What can hang from each mark:
q271: q831
q332: q806
q806: q332
q831: q95 q271 q352 q806
q95: q831
q352: q79 q831
q363: q831
q484: q352

Known rows, with every way that one mark hangs from another:
q363(q831(q95 q271)): [  3.3 -11.6  12.9 -18.9  28.3  -0.9  -9.6  13.5  -0.2  26.2 -19.7 -13.9
   0.7 -46.1  22.1  11.5  -3.9   7.7  -2.9  14.7  -6.2  25.7   3.7   0.5
   9.5   2.2]
q831(q352 q806): [-20.3  11.8 -15.1  -2.7  -7.5   4.6  15.2 -10.6   7.3  -5.9  10.5   8.3
   3.4  14.6  -3.7  -1.2 -14.8  -2.7 -30.2   3.2  12.9  -4.1   2.1   7.7
  17.1 -18.7]
q95(q831(q352(q79) q806)): [ -2.9   6.3  -1.4 -10.8 -24.0  34.9 -20.8 -26.2  29.8 -16.6   7.3   9.0
 -22.4  35.0  13.7  10.3   3.2   3.0  -5.5 -13.2 -17.7 -11.3 -16.7  13.3
  -9.1 -21.8]
q271(q831(q352 q806)): [  4.9  -3.1  -2.5  15.5  -3.6  12.0  22.4  -4.9  -1.2  -8.2  -7.3  10.2
  28.7   9.0  -9.7  -9.0 -16.9  -2.0 -37.9  28.1  16.0   6.9   9.7   0.4
  15.9  -0.9]
q271(q831(q95 q806(q332))): [ 21.0 -29.1  17.4  16.3 -18.0   5.3  20.3  24.5 -25.3  20.1 -11.6  18.0
  -6.7 -20.3 -11.5 -19.9  -0.1   0.9  -4.4 -10.9  26.6 -10.8  -1.7 -16.2
   6.7  48.5]
q332(q806): [-48.2  -2.1  -1.9 -51.7   2.9   0.3  12.1  -6.9  35.1   3.7  -0.3  27.5
 -27.5 -44.3 -19.7  17.9  -0.3 -16.9 -16.3  30.0  -1.6  15.9 -28.1   1.2
  13.4 -17.0]
q95(q831(q271 q352 q806(q332))): [  0.2  13.9  -9.6   7.2  -3.7  -4.6   5.4 -29.5   1.6 -24.2   6.7  25.9
  -6.6  30.0   0.6  -6.9   4.2   6.8  10.1 -39.7 -13.0 -15.3   0.4  11.4
  -6.4  43.3]
q352(q79 q831): [  4.9 -25.6  17.9 -11.0   7.1  10.0  -4.4  10.4  30.4  -2.3  15.8   2.7
 -21.3   4.0  -4.7  17.0  15.1 -26.5 -19.9  48.9 -18.4 -12.8 -27.8 -10.2
   5.8 -29.3]
q95(q831(q352(q79))): [  0.6  -5.5 -10.3 -32.1  -9.7  37.2 -22.2 -23.1  41.0  -6.8  21.3   6.3
 -38.5  21.3  10.0  19.0   6.1  -4.6 -10.3   8.9 -44.5  -0.6 -30.4   2.7
   0.7 -35.4]
q352(q831(q95 q806)): [  1.8 -12.0  14.3  26.3  -8.3  16.2   9.2  24.2 -10.1   0.5 -16.2  -4.7
  21.5 -28.0   1.5   1.9  -4.5  -9.9 -18.1  20.6  17.0 -18.6  -0.8  -6.4
  -1.0   0.8]
q95(q831(q271)): [-20.4  -8.7  -8.7 -35.9  14.6  -4.4 -13.9 -14.7  33.4   4.7   0.8  23.4
  -5.8 -15.5  11.7  37.5  17.9 -11.8 -15.3   1.8 -37.8  -2.9 -46.6  -0.1
  14.7   0.3]
q271(q831(q95 q352 q806(q332))): [ 29.9  -9.3   4.0  25.7 -14.4  18.8  27.3  14.4 -35.1   1.2 -10.8   5.0
   6.4  -2.5 -13.7 -38.2 -13.5   8.3  -2.5  -6.2  25.5  -0.3  26.9 -13.9
   2.7  42.0]
q806(q332): [ -8.6 -26.6  -3.7 -29.4   0.0 -11.1  21.9   5.6  20.4  15.7  30.1  32.3
 -60.3   0.6 -16.1   1.4   7.8 -18.9 -21.5  -1.2  -4.5 -13.5 -32.2 -15.0
  22.8  14.8]
q831(q271 q352 q806(q332)): [ -5.4  16.3 -10.9   9.3   4.5 -33.0  20.0 -11.1 -12.6 -11.9  14.6  14.7
  -4.5  34.6 -16.0 -19.6  -1.8   0.4  11.0 -24.4  11.3  -7.1  13.8   8.6
   2.6  28.7]
q831(q95 q352(q79) q806(q332)): [ 14.5   1.6   1.8   9.4 -25.9  14.0  -0.7   8.1 -15.5   2.4  18.7  -7.7
 -35.5  25.9  -5.7 -29.2  -1.9   8.9  36.8 -34.9  13.3 -12.0  15.1   1.3
 -14.7   8.2]
q484(q352(q79)): [-12.5 -11.9 -13.9 -33.8 -10.6  -6.6 -16.0 -12.4  30.8  21.1  19.6  -4.2
 -48.6  -5.8  -4.6  25.3  13.8  -3.6 -27.6  -4.0 -21.5  13.9 -36.3 -23.0
  -5.1 -57.9]
q271(q831(q95)): [ 13.2 -30.9   9.7 -15.5   3.1  16.7   8.7  33.0  -5.2  27.2 -14.1   0.5
  11.2 -50.1  -1.1   6.4  -2.3  -9.4 -24.1  33.3  -3.9   7.5 -17.2 -24.0
  23.1  -1.2]
q484(q352): [-24.9  -7.0 -26.0 -27.9  -4.6  -7.8   2.1 -13.7  20.0  19.5  10.6   4.0
 -29.2 -24.8  -8.2  28.4   2.5  -3.8 -57.9   1.9 -11.7  12.4 -29.2 -32.3
   8.6 -44.9]

Rows:
[ 27.2 -13.0  12.7  10.9 -16.3   5.8  15.0  -3.5  -3.5  -6.7  13.5  16.1
 -23.7  42.7 -18.2 -28.5   0.0   0.7   3.6   1.7   9.2  -2.1  10.3  -1.2
  -4.7  24.1] | q271(q831(q352(q79) q806(q332)))
[ -2.3 -14.5  21.6  -2.3  -4.1  26.7  -0.7   9.9   1.6  18.2 -25.8  -7.4
 -13.0 -35.2  22.9   0.7 -16.1  16.0 -20.1  -1.1  26.3   9.4   6.1   8.4
   6.4   6.6] | q363(q831(q95 q806))
[ -0.9  24.2  -3.6   2.3  -3.8  -2.6 -22.5   4.5 -15.9   1.1  -1.7 -30.1
  19.5   8.3   6.6  -8.0   0.2  10.5  52.9 -21.1   0.0   2.9  17.3  13.4
 -18.9 -17.5] | q831(q95 q271 q352(q79) q806)
[-25.8   0.7   0.5 -14.3  -0.9  -6.2 -14.5 -17.5  24.4  -6.3 -10.0  25.3
   8.6  -5.0  16.0  31.6  13.5  -1.4  -6.9 -22.5 -13.9 -11.2 -37.1  13.7
   4.9  14.6] | q95(q831(q271 q806))
[ -2.9  -0.8  21.6   0.5  12.8  -0.6  -6.3   5.8 -10.1  13.2 -31.0 -11.8
  12.9 -33.0  26.0   5.0 -10.4  18.3   4.0  -5.3  22.0  15.9  14.0  14.8
   0.0  17.1] | q363(q831(q95 q271 q806))
[  3.2 -11.9   5.3   6.5  25.4  -7.8   0.7  29.3  -7.3   2.6 -10.9 -11.1
  31.1 -40.0  -0.2  12.6   6.2 -15.5   1.2  36.7 -12.4  -1.8  -0.9 -15.2
   2.5  -0.4] | q352(q831(q95 q271))
[ 28.3  -4.0  11.8  13.5 -17.6  27.9  -4.1  15.8 -14.6   4.1 -14.6 -18.6
  19.3   4.6   1.9 -19.9  -8.9   8.9  14.2  13.4  10.5   7.9  18.6  -0.3
  -9.2 -12.9] | q271(q831(q95 q352(q79) q806))
[ -0.7   8.0  -2.8 -17.5  35.5  -5.7   6.8 -14.9  10.8  -2.0   0.7  -8.2
   3.9  -3.3   9.9   1.6 -14.3   4.5 -20.6  31.4 -12.7  33.2  18.6   5.4
  12.8  -9.0] | q363(q831(q271 q352))
[ -8.7  22.1  -6.4  -3.0   3.0 -16.9 -14.1 -10.7   5.6 -12.0  12.6  -9.7
   8.6  35.8   0.2   2.0   3.9   4.0  32.8  -9.4  -2.5  -1.0   5.3  19.7
  -6.1 -19.8] | q831(q271 q352(q79) q806)
[-15.0  22.0 -14.6  -1.3   1.9   2.6  -7.0 -29.9  13.6 -21.1  -3.8  11.5
  22.6  15.9  12.5  12.7  -0.2   5.2  -7.7 -15.7 -15.3  -3.5  -7.0  15.2
  -0.1   4.0] | q95(q831(q271 q352 q806))
[ -3.5  -2.6   4.7   4.7  -2.0 -26.4   5.1  17.6 -25.1  13.9  -0.1   8.5
 -10.5  -9.1  -5.5  -9.9   7.3   4.4  35.4 -40.1  19.0 -15.7  -0.5   1.2
  -2.4  42.9] | q831(q95 q271 q806(q332))
[ -5.4  14.0 -21.4 -10.4  18.9  -7.1  -3.6   8.8 -15.4   5.6  -1.6 -17.3
  24.6 -21.1  -1.4  -0.3  -6.6  -0.1  15.0   5.1 -15.7  13.7  11.5  -9.1
   7.1 -21.4] | q831(q95 q271 q352)
[ 11.1  -6.2  16.1  35.3   4.7 -18.5  13.1  21.9 -27.5  -3.3  -9.4   2.8
  17.8 -11.0  -7.8 -16.0   5.8  -5.4  21.9  -8.6  17.1 -21.3  11.3  -7.0
 -10.4  51.9] | q352(q831(q95 q271 q806(q332)))
[ -9.3  12.9 -12.9   9.3 -15.5  20.9   5.5   6.0 -14.6   5.1  -4.9 -11.0
  16.1 -10.3  -0.2  -9.8 -19.4   7.0  -5.9  -7.0  16.8  -1.2  16.7  -1.8
   4.4 -17.5] | q831(q95 q352 q806)
[ -1.1   8.2  -6.5  39.3   0.1 -18.4  -4.2   0.5 -28.5   0.1 -28.4 -22.1
  41.3 -39.3  -0.8  10.2   1.7   4.8 -11.3  -3.5  10.4   5.1  14.1 -21.6
 -25.7  -5.1] | q484(q352(q831(q95 q271 q806)))
[ -9.5  -5.5   3.2  -7.1  -3.6 -16.9  -2.8 -15.1  14.2  -4.6   5.6  39.0
 -25.2   9.6   4.5  10.3  19.7  -0.4   5.9 -43.6 -10.0 -18.7 -33.3   8.9
   0.4  47.9] | q95(q831(q271 q806(q332)))
[  5.5   5.6  -7.8  13.6 -19.7  10.9  20.1   8.9 -26.3   4.2   8.3   2.9
 -16.3   5.5 -11.8 -29.1 -12.5   9.0   8.9 -27.5  23.7 -13.6  21.5  -7.9
  -0.5  20.8] | q831(q95 q352 q806(q332))
[-21.3  24.1 -15.6   3.2  10.2 -21.0   7.1 -14.9  -3.6 -11.4   4.6   3.4
  23.9  17.0  -5.0  -0.1  -6.1  -0.1   1.1  -1.3   5.9   2.4   9.9  15.6
   6.7 -10.6] | q831(q271 q352 q806)
[  6.5 -12.2 -11.5  11.5  -5.3  12.7   4.0   8.7  -6.7  13.3 -12.2 -17.7
   3.4 -50.2  -7.1  13.3  -2.8  -6.5 -49.8  22.7 -10.3   9.6  -0.9 -45.5
  -9.4 -32.5] | q484(q352(q831(q95)))
[ 21.3 -11.8  -9.1  -1.4   5.3  24.5  13.1  19.5 -14.9  11.8  -9.5  -9.9
  27.5 -32.6  -6.7 -13.5 -14.8  -2.3 -22.4  39.5  -3.3  19.4  12.1 -23.2
  14.6 -14.6] | q271(q831(q95 q352))
[ -7.6  25.4 -12.2  12.2   4.5  -8.0  -2.9   5.9 -27.5   1.1 -11.1 -17.7
  40.3  -8.3   3.8  -6.6 -11.8  10.5  22.9 -14.3   9.8   5.7  24.4   6.8
  -1.3  -5.4] | q831(q95 q271 q352 q806)
[ 10.5  -4.3  24.2  21.8   0.5  -5.1 -19.4  21.7 -11.0  -4.4 -13.8 -22.7
  30.6  -6.1   7.0   4.5  12.9  -3.8  35.3   8.4   3.7 -10.6   3.7   6.0
 -19.8  -0.6] | q352(q79 q831(q95 q271 q806))
[ -8.8   7.8  -2.5  -8.1 -13.4   8.5  -4.8  -9.0  16.4  -6.9  17.8  -2.4
 -16.7  36.4  -2.8  -2.8  -2.9  -1.7   2.0  -3.1   3.2  -5.2  -3.8  12.9
   2.3 -33.1] | q831(q352(q79) q806)
[  5.4  13.9  -1.4   3.7  -3.6 -26.8  -1.7 -11.8  -4.8 -12.0  25.7   6.9
 -21.6  52.8 -13.7 -17.5   9.8   0.9  42.4 -32.4   1.0  -7.3   9.7  13.5
 -12.1  18.2] | q831(q271 q352(q79) q806(q332))
[-17.9   4.7   1.6   0.5   3.5 -22.1  -9.0  15.6 -12.8  16.2 -10.8  -7.7
  23.1 -25.5   7.9  10.2   3.9   4.0  19.9 -17.6  15.6  -2.0  -8.6   7.3
   2.8   4.0] | q831(q95 q271 q806)
[  8.6  19.6   4.3  13.7  15.7   6.9  -1.2  -5.1 -20.4  -2.1 -26.9 -25.9
  28.8 -14.4  20.3 -14.3 -24.4  24.9   8.3  -2.7  18.7  25.2  44.8  15.5
  -5.0   6.1] | q363(q831(q95 q271 q352 q806))
[ -0.7  -6.1  21.4  14.1   9.0 -18.5 -11.1   6.4  13.1 -12.5  -2.5  -3.6
  16.7  19.5   2.0  12.8  19.4 -15.1  16.1  20.2  -2.6 -13.6 -11.2  15.3
 -10.1  -2.4] | q352(q79 q831(q271 q806))
[ 30.8 -14.1   3.2  -7.6  -0.8  29.9  -7.7  21.3  -6.2  12.7  -2.0 -20.4
   5.0 -10.4  -4.6 -12.7  -4.7  -1.4   5.1  36.7 -14.0  17.0   7.0 -17.6
   0.0 -22.3] | q271(q831(q95 q352(q79)))
[ -8.9  12.5 -22.1 -23.2  15.7   3.7  -7.3 -24.4  19.9 -12.9   4.7   8.8
   8.8   4.9   7.4  22.1   3.9  -5.0 -11.2   8.0 -39.8   6.0 -14.9   1.6
   8.6 -10.4] | q95(q831(q271 q352))
[  4.1 -14.6  17.5 -10.1  25.0 -18.8 -13.0   8.7  18.7  -9.5  12.9  -3.6
   3.2   6.6  -2.5  19.4  22.4 -21.5  10.0  43.7 -29.5  -4.0 -20.4  -3.5
  -2.0 -18.6] | q352(q79 q831(q271))
[  0.0   0.6  14.1  30.9   7.1 -12.6   1.1  22.7 -18.6  -5.6 -23.9 -14.5
  49.7 -26.2   4.8   7.2   2.2  -5.6   7.8  12.9  10.4 -10.4   6.3   1.7
  -4.2  10.9] | q352(q831(q95 q271 q806))
[  3.6  10.7  -2.0   0.7 -21.4  23.2 -16.7   6.9  -5.2   0.8   6.2 -20.4
  -7.9  10.5   3.5 -11.5  -7.6   9.8  26.6 -13.7  10.7  -1.0  11.6   6.8
 -10.1 -29.2] | q831(q95 q352(q79) q806)
[ -4.4  17.0   3.8   3.3  22.7  -6.5   7.6 -19.8   1.7  -8.6 -13.3  -7.7
  12.8  10.5  15.6  -3.3 -17.5  15.1 -15.0   7.7  14.5  24.1  30.4  24.2
   5.1   2.6] | q363(q831(q271 q352 q806))
[  9.4  -2.6   2.6  -6.2 -29.1  28.3  -9.2 -26.9  24.2 -13.9  21.4  21.8
 -52.7  49.6   1.5  -9.1   8.3   2.9   6.7 -36.5 -15.6 -22.4 -13.8   7.1
 -14.1  17.1] | q95(q831(q352(q79) q806(q332)))
[ 14.8 -14.7   7.0  27.1 -26.6  -8.8   4.0 -14.4   5.9  -6.8  14.0   4.4
 -41.3  24.6 -15.9  -3.3  15.0  -2.4 -19.9 -18.1   4.7 -13.1  -5.4 -20.3
 -28.5   2.0] | q484(q352(q79 q831(q806(q332))))
[  4.5  14.8  14.6  -1.7  13.5  -4.6 -16.1 -21.7  10.6 -10.9  -2.3 -12.5
  -5.8  29.3  17.1  -5.2  -6.9  14.3  15.1   2.7   3.1  21.7  24.3  29.5
  -9.1 -12.6] | q363(q831(q271 q352(q79) q806))
[ -6.5  10.7 -12.7 -25.8  18.3 -15.8 -15.9  -8.7  14.8  -6.0  22.3 -11.0
  -5.7  24.7  -4.9   8.5   7.9  -7.0  20.2  12.4 -28.8  12.1  -2.5   2.2
   1.5 -34.6] | q831(q271 q352(q79))
[ 19.4  -8.5  -0.5  19.9  -9.5   2.8  32.9  -1.2 -13.7  -6.9   5.8  25.3
  -4.5  21.3 -21.3 -27.7  -8.6  -1.0 -24.5   4.9  20.4  -2.8  13.7  -3.6
  11.2  34.4] | q271(q831(q352 q806(q332)))
[-17.1  -2.6   3.9  -2.1   2.4 -40.2  12.3  -1.6  -2.7   1.6  13.3  28.8
 -18.7  10.4 -12.8  -1.5  12.6  -4.1  13.3 -25.7  13.5 -13.8 -14.6   8.7
   6.4  39.3] | q831(q271 q806(q332))
